What can hang from each mark:
ponuv: banizik
zufiz: tozez
pafugi: rogil
momu: tozez vedit
tozez: banizik momu rifuz
vedit: banizik momu rifuz
rogil: tozez
devoz: banizik
banizik: devoz mivipav pafugi tozez vedit
mivipav: banizik rifuz
rifuz: mivipav tozez vedit

Every row comes from one small tree of marks. The marks that hang from a mark follow it in brackets, in alphabetical order. Every link used is in the known rows. Which tree was each row made from?
Known rows:
rogil(tozez(banizik(devoz vedit))): [-21  -4 -26   4 -36 -17 -10 -47 -22  -8 -10  16 -32  -3   2  29 -12  -2
  -1 -10   1 -16  12   8 -21 -15 -37  32  22  11   2]
tozez(banizik(devoz pafugi) momu rifuz(mivipav vedit)): [-16 -10 -57 -28 -26 -33   0 -38 -22 -22 -28   5 -24 -17   4  58  11  21
  23  -5   5 -18  30   4 -32  19 -23  35 -16  17  11]
rogil(tozez(banizik(mivipav(rifuz) pafugi vedit) momu)): [-15 -14 -40 -17 -27 -34  -1 -39  -9  -8 -23  -3 -38   5 -11  34  14  20
  25  11   3 -16  22 -11 -15   4 -39  24  19   9   0]
devoz(banizik(pafugi(rogil) vedit(momu(tozez) rifuz(mivipav)))): [-14  16 -16 -12 -10 -17 -14 -29  17 -17 -31  25 -32   4   8  10  13 -17
  28  42  11   9  37  -1 -14   5 -47  22   9  14  -4]
vedit(rifuz): [-37   5 -31   2 -12 -19 -10 -39 -12  -1 -17  29 -21   2  12  19 -10 -11
   4   4   1   4  39  -4   0 -15 -25  18  15  23  14]
vedit(banizik(pafugi) momu): [-15   5 -26 -16 -34 -16   6 -21   2   5 -12  30 -24  -8   3   6  11 -25
  16  -1   9  14  52 -17 -11   6 -23   9   1  30   0]
zufiz(tozez(banizik(pafugi(rogil) vedit(momu rifuz(mivipav))))): [-10   2 -29  -9 -15 -29 -34 -35   7 -24 -20  16 -30   6  13  24  20  -9
  19  18   1   6  35  -6  -4  22 -44  12  -3  24 -10]
tozez(momu rifuz): [-41 -22 -37 -10 -18 -40  -3 -30  -7  14 -23  14 -26   1  -5  33   0   1
  16 -14  -1   1  47 -13 -15   1 -13  13   5  16   6]
zufiz(tozez): [-40  -7 -16   4 -20 -28 -27 -42 -17   5  -5  16 -22   2  12   9  -3  -2
  -5  -2 -11   2  40   1  10 -17 -22  10  20  20 -15]
mivipav(banizik(devoz) rifuz(tozez)): [-42  -1 -17 -30 -10 -18   2 -52 -17   7   1  34 -34  24  -7  19 -26  -1
 -13  -4  -5 -28  36 -15   1 -10 -45  38  20   5   6]
rogil(tozez(banizik(pafugi) momu)): [-33 -15 -43 -23 -52 -16  -6 -33 -13   6 -28  -2 -18  -9 -11  34   6  10
  22   0  -4 -10  28  -4 -11  -3 -24  23  19  16  -1]
rogil(tozez): [-43  -6 -17   8 -30 -20 -18 -47 -12   6  -6  10 -24  -3   4  16 -15  -7
   2   1  -2  -8  25   3   4 -29 -24  23  34  16  -3]
rifuz(mivipav tozez(momu(vedit(banizik)))): [-23   2 -48  -1 -20 -32 -15 -44   2 -10 -15  16 -26 -26   3  23  -1   6
   8  14  22 -13  40 -11  -9 -16 -23  52  12  22  -6]
rogil(tozez(banizik(pafugi))): [-34  -2 -32 -10 -48 -12 -15 -36 -15  -1 -17   5 -16  -8  -4  27   4   4
  14   3  -4 -11  24   3  -1 -12 -28  24  27  22  -3]
tozez(momu rifuz(mivipav(banizik) vedit)): [-37 -18 -46 -27  -9 -43 -11 -35  -7  -6 -20  10 -28 -11   3  29   0  -7
  14  -2  18 -20  37 -16 -14  -6 -17  40   1  12   0]
devoz(banizik(mivipav(rifuz(vedit)) pafugi(rogil) tozez(momu))): [-29  -4 -13 -42 -20 -32   7 -50  -3  -8 -28   2 -30  15  -6  10   4  14
  30  36   1 -14  45 -13 -16   6 -55  19  17  -1 -18]
ponuv(banizik(devoz mivipav(rifuz) pafugi(rogil) vedit)): [ 10  -2  -4   7  -4 -34  12 -45 -18 -12  -9  31 -43   9  10  17  15  11
   7  21 -19  -7  33   7 -22   4 -58  13 -12  17  -2]
ponuv(banizik(devoz vedit(rifuz(mivipav tozez)))): [  5   9 -34  12  -4 -22  -5 -52 -10 -21   0  35 -35 -11  22  35  -8   8
   1   9   4  -6  23   9 -21 -17 -46  39   6  29  19]
momu(tozez(rifuz(mivipav))): [-38   3 -18  21  -2 -36 -33 -36   1 -10 -13  15 -27  -7   8  31   3   2
   8  10   1  -6  39   8  13 -15 -29  35  32  23  -5]
momu(tozez(banizik(devoz pafugi)) vedit(rifuz(mivipav))): [-10  40 -42  18 -14 -12 -29 -34 -13 -33 -33  25 -24 -24  12  39  11   5
   1  32   1 -17  30  12 -12  -1 -48  51  12  34   3]
tozez(momu): [-39 -24 -31 -12 -26 -25   1 -39 -18  16 -23  20 -23  -6   2  16  -3   0
  11  -6  -5   1  44  -5  -9 -14 -10  15   3  12   0]
tozez(banizik(devoz mivipav pafugi(rogil)) momu(vedit) rifuz): [ -6  -4 -36  -6 -27 -40   2 -26 -13 -13 -44  18 -35  -7 -11  39  23  16
  18  14  -8 -14  47  -5 -38  33 -48  25 -19  21  -8]
mivipav(banizik(pafugi) rifuz(tozez(momu) vedit)): [-41   2 -34 -55 -17 -33   8 -39  -9  -2 -13   8 -26  -2 -11  15  -8   0
  12   6  11 -40  30 -23 -10  -2 -32  43   7   6   5]
ponuv(banizik): [-26  -7 -28   2 -23 -20  -3 -33 -19  16  -8  29 -15 -12   8  14   3  -6
   1  -3 -10   1  46   0  -4 -30 -23  22   9  29   1]
banizik(devoz mivipav(rifuz(tozez vedit(momu))) pafugi): [-11  14 -15 -15  -2 -31  13 -61 -15 -26   0  21 -46  -3  11  24 -12  20
   9  17   1 -25  35   0 -13  12 -51  30   1  20  11]
mivipav(banizik(devoz pafugi) rifuz(vedit(momu(tozez)))): [-30  19 -13 -32  -6 -20   3 -37 -12  -7 -10  26 -38   5   0  13 -11 -22
  -3   9  -2 -32  35 -13 -13   7 -48  36   3  11   3]
banizik(devoz mivipav pafugi(rogil) vedit(momu(tozez) rifuz)): [ 15  17   7  20  -2 -29  -2 -41   6 -37 -26  40 -57   0  17  12   9  -6
  16  38  -5   1  31  10 -23  30 -71  16  -4  23   2]
vedit(banizik(pafugi(rogil)) momu rifuz(tozez)): [-17  22 -24 -20 -26 -21   0 -26  25 -13 -19  31 -26   1  -4  15  -1 -28
  23  18  14   7  51 -24  -6  25 -52  22   4  27   8]

Write each row's tree:
[-14   6 -42  -1 -29 -18 -24 -40  -4 -27 -17   6 -26  -7  10  37   9   5
  20  15  13  -7  10   4  -8  -8 -36  30  24  23   8]
rogil(tozez(banizik(pafugi vedit(rifuz(mivipav)))))
[ -2   3 -13  -8 -21 -27   9 -46  -3 -27 -26  27 -41  -2   9  25  -6   5
  17  16  -1  -7  16   9 -35  22 -48  18 -14  12  13]
banizik(devoz pafugi(rogil) vedit(rifuz(tozez(momu))))
[ 16   9  -1  20  -4 -37   0 -34   0 -29 -12  32 -58  -9  14  21  12   8
  16  17   0  -1  31  11 -27  22 -54  14   5  30   2]
banizik(devoz mivipav pafugi vedit(momu(tozez(rifuz))))
[ -5  13 -25  -3 -14 -23  -7 -39  18 -17 -10  34 -39   8   8  12  -4 -20
  18  15  20  14  59 -31  -6  13 -62  16  33  35   3]
vedit(banizik(mivipav tozez) momu rifuz)
[  7   7 -24  10  -8 -17  -4 -51 -17 -34 -12  33 -39  -7  32  30   3   9
   8  16   4   4  12  19 -24   1 -31  14  -8  26  19]
banizik(devoz pafugi vedit(rifuz(mivipav)))
[-37  -3 -12 -25 -37 -11   2 -32 -13  11 -28  23 -12   6  -2   1   8  -5
  17  21  -8   5  45   3  -8 -12 -27   9   5   8 -14]
devoz(banizik(pafugi(rogil)))
[-32  30 -37  13  -9 -28 -20 -39  -3 -11 -16  27 -25 -19   7  16 -14 -10
  -3  15  15 -16  34  -7 -10 -20 -34  42  17  32   9]
momu(vedit(rifuz(tozez)))
[-47   6 -26 -18   6 -36  -3 -46 -12   5  -3  16 -31   5   5  15 -17 -24
   2  -6   7 -18  43 -17  -6 -11 -23  28   3   9   9]
mivipav(rifuz(vedit(momu)))
[ -6   0   2 -11 -21 -38  -6 -36   8 -20 -20  16 -39  12   2   5  15   8
  31  29   9   2  34  -2 -24   7 -58   5  26  15 -20]
devoz(banizik(mivipav pafugi(rogil) tozez(rifuz) vedit))
[-25  13 -27  -4 -26 -24   8 -41 -28 -12  -8  27 -23 -19  11  10 -14 -20
  -7 -11  13 -15  32   0 -23 -17 -25  37   0  13   2]
rifuz(vedit(banizik(devoz)))
[-24   0  -9  -5 -26 -30 -16 -37   1 -12  -8  11 -27   0   8  24   2   6
  20   2  -1   1  33   1  -9   5 -35   1  29  34  -2]
banizik(pafugi tozez(rifuz))
[-10  -5 -24  -6  -3 -35 -14 -49 -15 -10  -4  23 -47  21   5  26   3   7
  -2  -3  -7  -5  41 -12 -10  15 -52  15   8  14  -7]
zufiz(tozez(banizik(devoz mivipav(rifuz) vedit(momu))))
[  9   9 -15   3 -19 -34   2 -45 -13 -28  -2  18 -36 -16  16  30   4  21
  13  12  -5 -13  34   9 -28   4 -61  20  15  40   1]
ponuv(banizik(devoz mivipav pafugi tozez(rifuz(vedit))))
[ -4  -3 -30 -17 -10 -32   3 -34  -8 -10 -15  24 -40   7   0  20  22   6
  23   7   5  -6  41 -13 -14  13 -39  15   2  21   4]
tozez(banizik(mivipav(rifuz) pafugi vedit(momu)))
[-25   6 -33 -12 -11 -11 -15 -56  -6 -19  -7  38 -30   3  14  28 -20   4
  -3  15   9 -13  31  -3   5 -11 -45  44  20  22  13]
vedit(rifuz(mivipav(banizik(devoz)) tozez))
[-22  -4 -29  -3 -43 -17 -12 -39 -16 -10 -18   7 -23  -8  -2  24  10  18
  17  14  -4 -11  28   4   3 -10 -39  26  32  24  -7]
rogil(tozez(banizik(mivipav pafugi)))
[-15   8 -31  10  -1 -31 -20 -52   1 -27  -5  26 -35  -9  21  23  -9   3
  10  13  22  -5  18   4  -5 -18 -31  36  18  23  14]
banizik(vedit(rifuz(mivipav tozez)))
[-10 -24 -51 -11 -15 -37  -5 -40 -15 -12 -24  18 -37   0   3  56   8  16
  17 -15   7  -5  30  -1 -34  12 -25  29  -8  11   9]
tozez(banizik(devoz vedit) momu rifuz(mivipav))
[-34  39 -27  30  -3 -27 -30 -28  -3 -11 -28  25 -26 -22   7  12  -4 -20
  -5  25   6 -14  36  -1  -5 -21 -39  44  25  30   0]
momu(tozez vedit(rifuz))
[-13  13 -58  -4 -20 -25  -6 -26  -1 -12 -33  18 -24 -20   8  26  16  -7
  16  22  18   3  41 -17 -21   0 -22  30  -5  29   5]
tozez(momu(vedit(banizik(pafugi) rifuz(mivipav))))
[ -7  -3 -14  -3 -19 -26   1 -31  -3  -5 -10  28 -37 -13  16   2  10 -14
  18   2   8   6  29   1 -23  -1 -19   3  -6  28   4]
banizik(pafugi vedit(momu))
[-28   5 -25 -18 -16 -22 -12 -63 -18 -26   2  27 -30 -21  16  15 -24   3
  -7   8  17 -37  20   7  -4 -24 -35  62  12  14   0]
rifuz(mivipav(banizik(devoz)) tozez vedit)
[-16  15 -29  -6 -17 -18 -17 -46 -13 -29 -16  18 -28 -28  18  30   2  -3
  12  14   6 -19  33  14  -9   1 -35  48   1  24   0]
rifuz(mivipav vedit(momu(tozez(banizik(devoz pafugi)))))
[-33 -16 -33 -31 -16 -44 -10 -30   0 -12 -28   7 -27  -9   1  24  10  -8
  23  13  11 -20  35 -11 -15  10 -25  33 -11  11  -8]
tozez(momu rifuz(mivipav(banizik(pafugi(rogil))) vedit))
[-26  -6 -18 -17 -21 -29  -3 -39 -18  -4 -26  20 -24  16  -7  20  22  13
  18  18 -15 -11  48  -4   7  10 -44  19   4  11  -9]
tozez(banizik(mivipav(rifuz) pafugi(rogil)))
[-27  12  -9 -38 -16 -20   1 -53 -20 -16  -2  19 -35  12   7  13 -18  -6
  -3   5  -1 -34  23 -10 -17   1 -51  26  16  12   0]
mivipav(banizik(devoz pafugi tozez) rifuz(vedit))
